In the rows, zero is written as 128.
Known rows, with every step that occurs
moguduf, kinen, bezu, keki, veput, tukuz, nokog: [159 115 161 156 153 179  75 155 160 170   8 106 169 125  97 123 152 136
  99 124 110 144 141 142 114]
tukuz, veput: [154 120 180 185 120 154  87 152 101 161 115 120 144 105 110 121 186 152
 105 102 110 158 155 131 144]
tama, moguduf, kinen, bezu, keki, veput: [166 119 150 175 112 127  93 142  95 185  79 103 151 149  98 128 159 132
 130 126  93 125  98 144 103]
tama, veput, keki: [159 102 157 196 107 124  86 150  63 163 107 109 134 140 128 128 197 145
 111 150 125 156 150 138 126]
kinar, veput, tama, moguduf: [150 101 172 181 111 112 110 139 120 155 170  93 102 124 123 117 150 135
 104 107 108 151 150 128 123]
kinen, bezu: [153 145 161 155 137 102  93 145 115 171 116 108 145 109  61 131 146 132
 100 144 111 144 150 139 129]
nozi, veput: [157 137 169 163 138 139 108 164  92 162 107 108 128  87 100 125 168 147
 122 118  92 160 129 138 145]
nozi, veput, keki: [149 100 156 167 123 108 100 162  50 163 108 105 134 117 139 139 189 146
 123 141 124 156 131 142 138]
kinen, moguduf: [155 126 170 151 110  77 108 145  78 178 177 109 140 124  95 132 166 141
  99 117  87 152 135 121 142]
zabit, nozi: [145 119 179 179 126 149 103 134 101 168 139 131 124 113  53 121 160 134
 114 125 109 144 160 126 150]
keki, veput: [161 143 169 194 127 151  88 156  72 187 110 116 141 144  66 120 164 138
 106 118  92 154 131 140 151]
bezu, keki, veput: [161 125 157 182 117 175  83 146  66 191  95 110 162 167 103 119 157 137
 114 130  96 142 110 151 145]
tukuz, veput, tama, moguduf, kinen: [164  99 160 192 111  84 110 150 141 155 114 113 109 136  82 143 183 145
 120  75 117 142 164 111 108]
tama, veput, tukuz: [168 132 177 185 140 157  86 154 143 161  85 108 138  91  83 106 193 139
  96 140 105 169 162 129 135]
nozi, veput, tama, moguduf, kinen: [166 109 152 176 123  72 124 158 136 156 109 105  96 121  79 145 168 142
 132  85 104 144 146 116 110]
tama, moguduf: [168 117 174 155  87  87 102 140 120 174 166 102 136 138 113 127 155 125
 120 119  85 144 147 122 131]
moguduf, kinen, bezu, keki, veput, nozi: [150 102 158 197 149 127  92 150  78 168  78 126 138 149  30 117 185 145
 128 121 103 133 128 138 117]
tama, moguduf, kinen, bezu: [164 131 155 161 114  60 106 144 130 172 108 105 127 119  66 145 154 130
 128 117 104 134 143 122 101]
tama, veput: [168 138 171 197 119 157  92 151 108 163 107 112 127 114  89 111 176 146
 108 128  91 161 150 134 133]
zabit, nozi, veput, kinar: [153 113 175 156 130 131 118 154 112 158 139 134 106  58  73 117 199 149
 115 153  84 165 129 140 148]
kinar, veput: [139 133 178 194 133 174 101 149  65 173 135 103 117 120 109 116 150 146
 114 108 107 168 138 142 148]
nokog, tukuz, veput: [157 118 187 185 131 181  88 149 110 159  81 114 173  67 119 118 212 157
  98 110 122 151 144 133 148]
kinar, veput, tama, moguduf, kinen: [154 106 159 196 121  99 118 148 117 164 129 102  89 144  84 138 157 140
 127  80 116 149 152 118 111]

Rows
[157 117 183 138 152 175  91 167 173 147  59 103 148  73 124 115 162 142
  96 119  96 169 160 132 140]
nozi, veput, tukuz, nokog
[145 113 191 162 148 203  85 157 148 157  81  99 141  99 135 106 149 140
  90 112 109 173 168 135 142]
kinar, veput, tukuz, nokog
[155 128 138 155 132 120  93 140 106 182  69 107 153 150  78 148 142 135
 127 132 122 130 128 141 112]
moguduf, kinen, bezu, keki
[146  86 165 187 107 121  82 151  56 161 114 114 147 132 147 136 205 150
 108 126 143 153 153 136 138]
tukuz, veput, keki
[133 102 189 204 146 151 103 151  69 154 156 117 107 120  69 100 181 150
 118 107 103 165 157 131 145]
kinar, veput, nozi
[154 123 156 170 152 117 112 161 123 149 115 108 111  98  76 129 162 146
  98 113 115 157 154 135 140]
nozi, veput, tama
[149  84 171 185 118 147  81 147  63 159  82 109 175  99 157 133 230 155
 101 135 152 147 144 136 141]
nokog, tukuz, veput, keki
[160 122 183 164 144 182  75 161 152 167  61 109 160 119  97 109 160 135
  83 118  97 163 162 135 145]
keki, veput, tukuz, nokog
[147  98 142 169 128 120 108 132 119 163  97  92 122 136 115 133 141 137
 123 120 126 130 125 141  92]
kinar, veput, tama, moguduf, kinen, bezu, keki
[159  88 149 163 128 127  99 132 151 150  56 100 164  96 127 136 188 146
 110 123 137 117 127 133  93]
nokog, tukuz, veput, tama, moguduf, kinen, bezu, keki
[151 111 182 206 140 129  92 157  73 166 132 129 128 141  31 103 193 143
 111 116  89 154 151 131 149]
keki, veput, nozi
[166 117 185 165 137 189  79 158 185 149  58 106 149  94 117 104 170 141
  86 129  96 168 176 128 129]
tama, veput, tukuz, nokog
[157  90 144 162 118 103  98 134 146 153  83 104 140 125 117 139 165 141
 115 114 128 122 136 133  90]
tukuz, veput, tama, moguduf, kinen, bezu, keki
[138 120 164 196 149 149 105 149  99 159 138 102 102 129  81 121 146 145
  92 106 130 162 162 138 141]
kinar, veput, tama
[156  87 163 188 124 103  98 143  96 164 101 118 135 145  60 113 188 137
 135 121  91 126 120 132 104]
tama, moguduf, kinen, bezu, keki, veput, nozi
[144 108 167 177 157 140 120 148 123 138 117 123  99  73  59 118 170 145
 101 116 117 149 157 132 141]
zabit, nozi, veput, tama
[164 101 152 161 110  98  95 133 131 162 126  95 142 138 108 117 149 127
  96 141 103 124 124 142 108]
kinen, bezu, keki, veput, tama, moguduf
[161 103 134 150 119  79 102 134 140 167  97  99 137 153  89 146 141 129
 119 128 124 120 136 132  93]
veput, tama, moguduf, kinen, bezu, keki
[166 111 150 179 111  60 113 150 139 169 127 108 105 160  58 152 158 132
 123  88 113 139 166 109 112]
veput, tama, moguduf, kinen
[163 126 148 184 132  70 105 148 133 166  95 107 116 124  43 138 159 132
 109 111 110 131 142 128  97]
keki, veput, tama, moguduf, kinen, bezu
[143 128 184 181 153 170  94 155 102 170 110  99 129  98 100 109 170 140
 101 123 120 176 152 136 148]
kinar, veput, tukuz
[168 102 143 187 109 104 104 146 116 178  98 106 122 182  83 141 161 134
 128  96 108 130 130 125 108]
bezu, keki, veput, tama, moguduf, kinen
[158 105 182 207 133 136  97 152 106 145 129 128 115 116  53  97 205 149
 114 123  88 160 168 124 133]
tama, veput, nozi
[146  89 190 198 134 131  91 152  98 142 134 133 129 106  70 105 215 155
 110 100 106 158 171 123 143]
tukuz, veput, nozi
